Each row was made from one small tree. Brackets hold a mark, then the marks that hang from it, in alphabetical order. Every link used is in the known rows. Write each row's tree.
In the rows, zero is written as 128.
Known rows
{mumer dumi noli nopi zelef}: [151 131 137 127 122 134 137 134 207 154  98 124 136 107 133 138 121  96
 113 137]
{dumi mumer}: [116 123 117 123 126 143 126  96 114 142 157 124 120 151 123 131 117 154
 144 125]
{mumer nopi}: [131 132 132 127 133 126 134 113 135 148 131 124 138 157 112 134 117 133
 125 128]
{nopi {mumer dumi zelef}}: [155 142 122 117 112 149 124 156  96 134 101 130 148 100 181 117 144 148
 127 121]
{rane pofuf}: [122 119 143 130 140 123 112 135 104 117 114 133 114 155 126 138 125 138
 148 127]
{rane gelam {pofuf {zelef {mumer noli}}}}: [108 128 168 137 144 119 122 108 113  98 115 171 107 121 166 125 160 105
 116 136]
{zelef mumer}: [129 113 148 144 131 126 128 125  78 130 115 116 140 147 150 130 123 108
 134 116]
{mumer dumi noli nopi}: [138 124 135 120 124 126 137 116 152 152 120 135 135 131 105 130 136 102
 113 133]
{dumi {mumer noli}}: [105 120 133 127 118 140 133  96 160 147 162 125 111 148 116 140 113 121
 134 133]
{rane gelam {pofuf dumi zelef}}: [121 142 133 127 146 116 118 112 123  89 129 141 107 107 146 129 150 159
 137 122]
{botu pofuf}: [135 125 123 124 142 126 116 132  60 116 108 139 130 159 107 118 118 129
 142 127]
{zelef {mumer dumi}}: [146 113 132 134 130 129 123 128  50 131 103 130 148 127 146 119 142 108
 131 114]
{rane {pofuf zelef}}: [113 120 133 110 146 118 110 137 103 113 134 171 108 135 119 121 138 159
 134 127]
{zelef {mumer noli nopi}}: [124 122 160 149 123 119 144 126 148 141 124 115 140 148 123 140 122  74
 110 135]
{botu {pofuf zelef}}: [125 126 113 101 150 120 115 136  61 116 127 174 122 142 101 100 130 149
 127 127]
{pofuf {zelef {mumer nopi}}}: [124 126 130 124 135 116 133 132 109 131 134 151 142 135 123 114 134 129
 106 124]
{rane gelam pofuf}: [125 139 152 137 149 131 115  92 103 106 110 143 107 143 163 139 143 142
 142 130]
{rane gelam {pofuf {dumi mumer}}}: [120 143 121 151 134 135 121  89 122  99 139 102 106 132 149 150 140 161
 156 128]

Write each row's tree
[143 136  97 144 124 138 120 149 134 111 114  84 131 124 119 138 102 138
 155 130]	{botu {pofuf {dumi {mumer zelef}}}}
[111 123  95 116 124 127 131 116 140 126 176 120 118 114 110 122 124 173
 138 118]	{pofuf {dumi mumer} zelef}
[138 134 110 136 138 103 131 165  73 102 114 124 152 130  88 109 133 120
 117 125]	{botu {pofuf dumi {zelef {mumer nopi}}}}
[119 132  82 117 133 123 121 134  86 105 154 133 123 127  80 109 125 168
 140 125]	{botu {pofuf {dumi mumer} zelef}}
[140 119 145 136 123 122 137 126 121 142 106 131 147 129 119 128 142  75
 108 130]	{zelef {mumer dumi noli nopi}}
[123 137 135 137 114 144 140 113 234 155 141 107 123 132 130 151 104 114
 121 146]	{dumi {mumer noli nopi zelef}}
[145 121 138 124 122 138 128 133 181 152 100 124 126 100 155 136 120  93
 127 129]	{mumer dumi noli zelef}
[137 141 113 135 121 147 133 116 191 150 134 111 130 132 134 143 106 149
 130 138]	{dumi {mumer nopi zelef}}
[129 129 101 117 142 110 121 150  81 101 127 133 129 127  89 111 125 147
 135 119]	{botu {pofuf dumi zelef}}
[133 136 150 136 121 131 142 131 232 151 116 108 130 125 138 149 102  94
 116 141]	{mumer noli nopi zelef}
[131 133 141 110 108 137 135 139  89 134 126 141 138 120 144 118 152 122
 119 125]	{nopi {mumer dumi noli}}
[118 125 138 140 122 103 147 145 167 126 142 107 141 110 110 130 125  90
 105 125]	{pofuf dumi {zelef {mumer noli nopi}}}
[162 134 119 125 129 137 128 138 159 150  96 125 144 111 140 129 126 130
 123 129]	{mumer dumi nopi zelef}
[123 128 127 148 107 139 139 129 226 135 146  65 120 105 141 157  97 110
 143 131]	{pofuf {dumi {mumer noli zelef}}}
[145 140 139 119 105 145 133 155 141 137 106 128 139  99 177 126 143 115
 119 130]	{nopi {mumer dumi noli zelef}}
[125 136 101 140 118 129 142 114 159 136 160  80 134 142  96 144 113 150
 137 126]	{pofuf {dumi {mumer nopi}}}
[111 130 129 130 117 134 141  97 186 153 162 123 119 154  99 143 116 121
 119 144]	{dumi {mumer noli nopi}}
[105 123 104 123 129 121 116 137 127 105 161 129 106 121 104 129 133 179
 147 127]	{rane {pofuf {dumi mumer} zelef}}
[114 113 145 129 143 114 111 148  74 105 120 162 120 135 137 119 143 132
 130 125]	{rane {pofuf {zelef mumer}}}
[137 110 120 112 136 123 121 135  55 128 118 166 141 111 140 100 154 133
 117 114]	{pofuf {zelef {mumer dumi}}}
[129 144 155 129 106 142 137 152 168 135 124 113 133 118 182 137 122 111
 122 132]	{nopi {mumer noli zelef}}
[100 120 114 118 117 123 139 117 179 131 181 114 110 111 105 131 119 138
 129 126]	{pofuf {dumi {mumer noli}} zelef}
[146 117 107 114 144 119 110 153   4 106  95 183 143 124 113  86 158 125
 120 121]	{botu {pofuf {zelef {mumer dumi}}}}
